Known rows, with every step that occurs
c w r z p: [ -6  -3   1  -6  -2  -4   3  -4  -7  27 -20   2  -5  -1  32   1  -2   3
   1  -9   8 -11   9  -2   1   7  66   1  10  -5  13 -10   5  -8  20  -7
   3   4   8]
p u r: [  1   2   1   8   3  -6   1   4  20  -6  31  -2  -1  -2   5  -2   3   1
   2   6   3   5  -5  12   3  -3 -11   5  -6  -6  -4   3  -1 -11  11 -10
 -10 -11   3]
c w r d q: [-10   0  -2   6   0 -10   8  -1 -32  19 -42  10   7   0   0  -3   3   1
  -1  -2   6 -12   6  -1   8  -2  19  -5   1  -5  15  -2   6  -9  22  -6
   3   4   1]
u a: [  2   4  -1   6   0   6  -3   0 -11   8  25  -5   1   0  15   0  -6   5
  -4   8   5   3  -2   0  13   9   5   1  -2   6  -8   1 -11   8  15  -3
  -8  -2   0]
l p: [  0  -2   1   7   2   6  -1   1  -7  10  27   3   3  -2  11   2  -7   3
   1   4  -8  -3  -4  -1  -1  -1 -43   1   4  -1  -3  -2  -1  -2   1   0
  -3   1  -1]
f r z: [  0  -6  -3  -5  -1  -7  -5  -3  10  -5  -6  -7  -3   1  16   2   1   4
   2  -7  -9  -4  -1  -1   3  -3  10  -5   4   4 -11  -2   2   0  12   2
  -4  -1   2]
l r w c: [ -1 -11   0   4   2  -2   9  -9  -6  -1   6   2  -3   1 -11 -10   3   1
   2   7  -7   9  11   7 -12   5 -14  -3   4  -1  27   6   0  -4  -6   6
   3   1  -7]
p l: [  9  -4  -1   4  -3   5   2   0   1  -4  20  -1   2   0   1   1  -2   1
  -5   0   1   9   2   0   3  -3 -17  -2   6   2  -9  -3   0   2 -16  -2
  -7   1  -4]
q d r l p: [ -6   8  -1  -5  -1   6   1   2  -5  -1 -31  -3   1   2  -6   1   3 -10
  -1  -8  -9   5  -4  -6   2   1 -38  -3  -6 -10   3   2  -6   0 -20   2
   1  10  -3]
p l r d: [  4  -4  -1  -2   2  -3   2  -1 -21 -12  -7   5   2   0 -24  -4  11  -4
  -3  -4  -8  -1   5  11 -10  -8 -33  -3   6  -2  -5   4  -2   1 -30   1
   1   1  -9]
p r: [  3   0   1   7   2  -6  -3   3  -1  -5  34  -4   2   0 -10   8  -6   3
  -3   5   4   8  -2  -5   0  -2 -10   8   1   2  -3  -5   1   3  12   4
  -8  -5  -1]
l r z: [ 0 -8 -2 -5  1 -9 -4 -3  5  2  0 -1 -3 -1 26 -7  9  4  3 -9 -8 -3  0  2
 -8  4  5  1  9 -1 -7  1  1 -3  0  0 -4  0 -3]
z p l r j: [  7   3   3  -8  -2   0  -5   2 -16 -13 -12   5  -4   0 -10  -2   4   4
   0   4  -4 -15   5   8 -10   2  23   0  16   2 -13  -4   1  -2 -32   1
  11   5  -7]
a u p l: [  4   1   0  -7   0  28   2   3  15  -5  22   6  -2  -3   0   4  -3  -4
  -2   1   3  11  -5   7  -8 -22  -6  -1 -12   7 -13   3  -1  21 -20  -3
  -4  -2   2]
z p: [  1   3   2   5   0   0   2  -1 -11   5  24  -4  -1  -1   8   4  -7   4
   0   5   4   2  -1  -8  -2  12  40   6   9  -4  -6  -3   0  -4   9  -1
   1   1  -1]
a u p l r f: [  3   0  -2 -15   3  18  -2   7  55 -13  -2   9   1  -4  -2  -1   7 -10
   0   3  -3  17  -5  10 -22 -14 -14  -8 -14  10 -11   2  -1  18 -40   0
   4   5   2]
r l p u a: [  1  13   0  -8   0  16  -1   5  -4  17  -4  -8  -2   0   3  -1  -5  -1
  -5  -3  -4  10  -7   5   7  -4 -43  -8 -15  -4   1   4 -10 -11 -19  -2
  -8   7  12]
q d r z: [ -6  -9  -3  -3  -2  -7   1  -5   4  -3 -31   2  -3   3  14   1   6  -4
   2 -13  -2  -2   0  -2   4   4   2   7  -2   0  -6  -1  -6   0  13   0
  -3   4  -7]
a u r: [ -1   5   0   7   3  16   1   4  27  -8  38  -2  -3  -3   4  -1   3  -2
   3   6   2   4  -3   5  -6   4   5  10  -7  -2 -11   7  -4  22  12 -10
  -9 -13   0]
j r l: [  5  12  -4  -6  -6   7  -2   2   0   2  12 -14  -1  -3   7 -17  -3  -5
  -5   2   5  11  -1 -12   6   9   8  -7  13  -3  -8   1   1  -4  -6   3
  -1   3   4]
w r z: [  1  -6  -2  -1  -2  -6  -2  -6   3   3 -15   0  -5   3  22  -2   1   3
   2  -8   0  -7  -1  -2   7   5  10   1   2   2   5  -2   1   0  10  -4
  -6  -1   1]
w r p l: [  4   2   5   5  -3   2  -3  -1  -7 -10 -29   4   1   1   9   1   1  -3
  -1  -5   1 -15  -2   5   4   3  12  -6  -3   5   9   5   2   3 -23  -1
   3  -3   1]
z p l r w c: [  1 -13   3  -4   0   3  11 -10 -15 -10  -7   5  -7   2 -17  -5   5  -2
   0  -3  -5  15  18  11 -18   4  -1  -5   5  -3  27   0   1  -3 -41   6
   8   6  -3]
q d r p z: [ -8  -5   4   2  -1  -6  -3  -3   1  -5 -46   5   4   0  14   5   6  -5
   4 -20   0 -12   3  -3   0   4  11   4  -7   1   3   6  -5   1  12   1
   7   2  -5]
f r w c: [ -2  -9  -1   4   1  -1   8  -9  -1  -6  -1  -4  -2   3 -21  -2  -4   1
   1   7  -9   8  10   5  -1  -2  -9 -10  -1   4  23   3   2   0   5   8
   3  -1  -2]
u r l p: [ -1  12   0  -3   1   8  -2   4   1   0  28  -5   0   0  -6   0   5  -2
   0  -2  -5   3  -3  -2   8   1 -38  -1  -4 -12   1   5  -3   7 -21  -5
  -3  -5   7]
d r l: [  4  13  -2  -1  -6   0   1   2  -5   1 -16 -14   0   2  -2  -4   3   0
  -2   0   4  14  -4 -10   9  10  16  -7   0  -7  -5   4   5  -1  -9  -2
  -5   8   0]
f r p u: [ -1   5   5   2   3  -7  -5   4  13  -6 -25  -5   1  -2   9   1  -2   0
   3   2  -7 -14 -10  10  -5  -4  23  -8  -8   4  -3   9   5 -20   8   3
   3  -5   6]
u r w: [ -3  -5   0  10   2  -3   4  -3  -4  -4  28  -3  -1   3   0  -4   5   2
   0   8   2   9  -1   3   6   4 -10   5  -2  -6   9   9  -4   3  14  -5
   5 -14   3]
u p l r: [  4  -2   1  -8   1  -1  -6   3  -2 -14  16   9   2  -3  11  -1   7  -2
  -1   1  -4   9  -3  13  -5 -21 -14  -7   0   4  -6   0   4   6 -35  -1
   0   1  -2]
d r: [ 2  1  0 10 -2 -7 -1  1 -6 -2 -1 -4  2  0 14 -3  0  4  1  6  3  7 -3 -2
  5  8  6  0  2  0 -9  0  5 -1 10 -2 -6  3 -4]
l r p z: [  0  -4   5   0   2  -9  -9  -1   2   0 -13   2   4  -3  25  -3   8   3
   5 -15  -5 -14   4   2 -13   4  15  -2   4   2   2   8   1  -1  -1   1
   7  -2  -2]
l p r: [ -1  -2   3   5   4  -2  -5   4  -8   0  31   3   3  -1  -6  10  -7   1
  -1   2  -5   3  -4   0  -5  -9 -58   6  -1   0   1  -7   1   2  -1   5
  -6  -3   3]
c w r p u: [ -4   5   6   5   1  -3   1   4   4  25 -34   3   3  -4  24  -4  -3  -1
   1   4   7 -19  -2  10  -2  -1  41  -5  -4  -2  20   4   7 -25  21  -8
   3  -2   9]
a u p: [  0   5   0  -3   2  22   1   3  15   4  31   2  -1  -4   8   3  -6  -1
   1   8   3   6 -10   1  -7 -14  16   3 -11   5 -11   6  -1  18  11  -3
  -3  -5   1]

Rows
[  3   5  -1   2  -2   1  -1   2  -8  20 -15   2   2   0   3  -3  -7   7
   1  16   8 -26   6   1  10  -2  35  -2  14   3   5  -6   4  -6  27  -7
   5   0  -3] : c w r j
[-2  2  0  8 -1 -3  3  1 -1 21  1  0  4 -3 22 -3 -4  1 -1  9  7 -4  6  2
  4  1 24 -4 10 -3 14 -6  5 -5 24 -9 -4  1  1] : c w r
[  5 -13  -2  -9  -2  -4  -4  -3   7  -7  -8   3  -4   0  19  -6  12   1
  -1 -16  -8   3   5   8  -9  -4 -18  -3   9   1  -8  -2   1   0 -30  -1
  -5   4  -3] : p l r z
[ -4 -13   3   6   4   5   6  -7 -16   3  20   6  -2   2 -35   7 -10   0
   0   2  -7   9   9   3  -7  -9 -74   3  -9   1  33  -3  -1   0  -7  13
   2  -2   3] : l p r w c
[ -1   0  -3   3   0  -3   3   4  35  22 -12   0   7  -1  10  -1  -5  -2
  -1  11   9   2   5  -4   3   9  20  -7   4   1  12  -8   4  -6  20  -6
   3   6   4] : c w r f
[  1 -11  -2   7   0   6  13 -11  -7   9  18   0  -3   3 -21  -3  -7   3
   0   8   0  10  11  -2   1   5 -12   0  -1   0  24   3  -2  -3   9   5
   1  -1  -5] : r w c
[  4  13  -3  -6  -2   0  -2   3   8  -7  -4 -19   1   2  -8  -1  -1  -2
  -3   1  -6   8  -3  -7   5   1  18 -14   3  -4  -6   3   3   1  -9   2
  -4   3   1] : f r l
[ -4  -1  -3   5   1  -6   7  -2 -31   3 -14   7   5   2 -15   0   2   3
  -1  -4   0  -6  -2  -9   7   2  -4   2  -2  -2  -7   4   0  -5  12   1
   2   2  -5] : r d q
[  0   1  -3   3  -1   0   0  -1 -25   0  11  -2   1  -4  -9 -14  -3  -4
  -2   5   2  -6   1  -2   3   2 -14   1  11   2 -12   1  -3  -5  13   5
   5  -3  -3] : j r d
[  3  -1  -2   2   3  -6  -3   6  36  -4  19  -3   5   1 -21   9  -7  -1
  -3   8   6  13  -3 -11  -1   6 -16   4  -5   6  -4  -8  -1   1   7   7
   0   0   3] : p r f
[  1   3   1   0   2  -6   0   5  26  -4  16  -2   2   1 -22  12  -8  -2
  -2   5   9  12  -2 -13  -6  13  20   8  -3   2  -3 -11   0  -2   2   8
   7   3   6] : z p r f
[ -3  -2   1  -4  -3  -7   0  -6  -6   3 -19   0  -9   2  22   2  -1   3
   3 -11   2  -8   0  -5   3  12  45   4   5  -3   5  -6   2  -3   6  -3
   1   2   5] : w r z p
[ -6   0  -2   2   2 -13   1   0 -27 -12 -32   3   5   2 -14   1   3   2
   1  -4  -9  -8  -3  -2   5  -5  -2  -8  -3   1  -8   3   4  -4   9   4
   2   1  -3] : f r d q
[  0  11   0  -3  -1   7   0   1  -7   5 -14  -5  -1   2   1  -1  -2  -3
  -1  -3  -7   1  -5  -6   5   2 -30 -10  -1  -8  14   1   1   0 -24  -2
  -3   5   5] : w r l p
[ -1   4  -2   2  -2  -3  -2   1  -8  -8 -30   2   0   3 -14   1   0  -1
   3   8   0 -19  -2  -2   9   3   7   8   4   4 -13  -1  -6  -1  16   1
   6   3 -16] : q d r j
[ -7 -12  -1   7  -1   0  13 -11  -7  -6 -26   3  -3   4 -23  -2   1  -7
   2   1  -2  10  11   2   1   5 -16   3  -7  -2  28   4  -6  -1   8   6
   4   4 -11] : q d r w c
[ -2   6   5  10   3  -2  -5   3   0  -6  22   2   3  -2   9   0   4   0
   4   3   4 -18  -6   2   7  12  26   8  -5  -2  -2  12  -2   6  10  -5
   4 -17   3] : u r p
[  2   8  -1   3   1  19  -3   5  19  -7  24  -1  -5  -1 -15  -1   1   3
   5  13   3 -18  -2   4  -1   1  12  11  -3   4 -18   7  -6  20  14  -8
   0 -14  -5] : a u r j
[ -4  -3   1 -14   2  15  -5   2  18  -1  20   4  -6  -2   0  11  -3  -2
   2  -8   4   4  -8   1  -9 -22   5  11 -19   8  -8  -1  -1  21   9   4
  -5  -7   9] : a u p r z
[ -5  -2  -2   1   3 -15   3   0 -30  -6 -26   9   5   0  -6  -7  11   1
   1  -5  -8  -5  -2   1  -5   2  -6  -1   2  -4  -4   6   2  -6  -3   2
   3   3  -8] : l r d q
[ -2  -8   2  -9  -5   1   3  -4  -6  17 -29   4  -5  -1  26   2   1  -1
  -2 -16   7  -5  14   3   0  -1  42  -4   9  -3  12 -13   6  -5 -11  -7
   2   8   9] : c w r z p l
[  2   3  -1  -6   4  -4  -6   7  31  -5  28   4   7   0 -20  13  -7  -2
  -1   9   9  11 -10  -7   3 -12 -11   2 -16   9  -4  -8   0   6   4   8
   5  -2   8] : u p r f
[  4  -9   1  -9  -5   5   1  -5  -5   2  -1   2  -7   1  10   5   0   2
  -2 -17   2   2   6  -4  -2   2  20   3   6   0  -9  -7   0  -1 -20   0
   1   5   4] : r z p l
[  0   3   4   4   2  -6  -2   2 -12  -5  29  -3  -1   0 -11  12  -8   2
  -2   3   6   6  -1  -6  -5   5  25  10   3  -2  -2  -8   2   0   7   5
  -2  -2   3] : z p r
[  0   4  -1  -6  -5   3  -4   0  -5   7 -26  -7   1   1   8   1   4   2
   1 -20  -6  12   4  -8   2  -4 -47 -10  -4  -7   2   0   4   1 -22  -1
  -2  12   4] : d r l p z
[  6   3  -1  -2   1  -5  -6   3  -7  -4   2   1   0   0  -4  -6   2   8
   3  14  -6 -19  -2   4  -3   2  10   1  15   4 -13   2   0  -3   3   0
   5  -1 -12] : l r j
[  1  -8   0  -3   0  -7  -5  -2   3   1  17  -3  -4   2  -2   7  -2   4
  -1 -10   3   3   0  -7   1  -4  -7  10  -1   3  -5  -6   0   2  13   5
  -7  -4   4] : p r z
[ -2  11  -3  -4  -4   1   4   1   3  -6 -29 -10   0   3 -11  -1   5  -9
  -2  -5   1  11  -2  -9   6   7   9  -1  -2  -8  -1   4  -5   1  -7   0
  -2   8  -7] : q d r l
[  5   7   0   4   1  -2  -4   5  11  -6  15   0  -2   1 -14  -2   1   6
   4  14   4 -16  -4  11   9  -6  -5   8  -2   0 -13   3  -2 -12  14  -8
  -1 -12   0] : p u r j
[  4   0  -5   0  -3  -1  -3   4  35   0  13  -4   4  -4  12 -13  -6  -4
  -2  10   5   9  -2 -10   1  14  -9  -4   9   7 -13  -6  -1  -6   8   5
   6   3   3] : j r f
[ -7   2   1  -4   4 -11  -2   2 -37  -8  -1  14   6   1 -31  12   0   0
   0  -4   6  -2  -9  -4   9 -24 -13   5 -18   4  -2  -1   3   3   7   8
   4  -3   4] : u p r d q
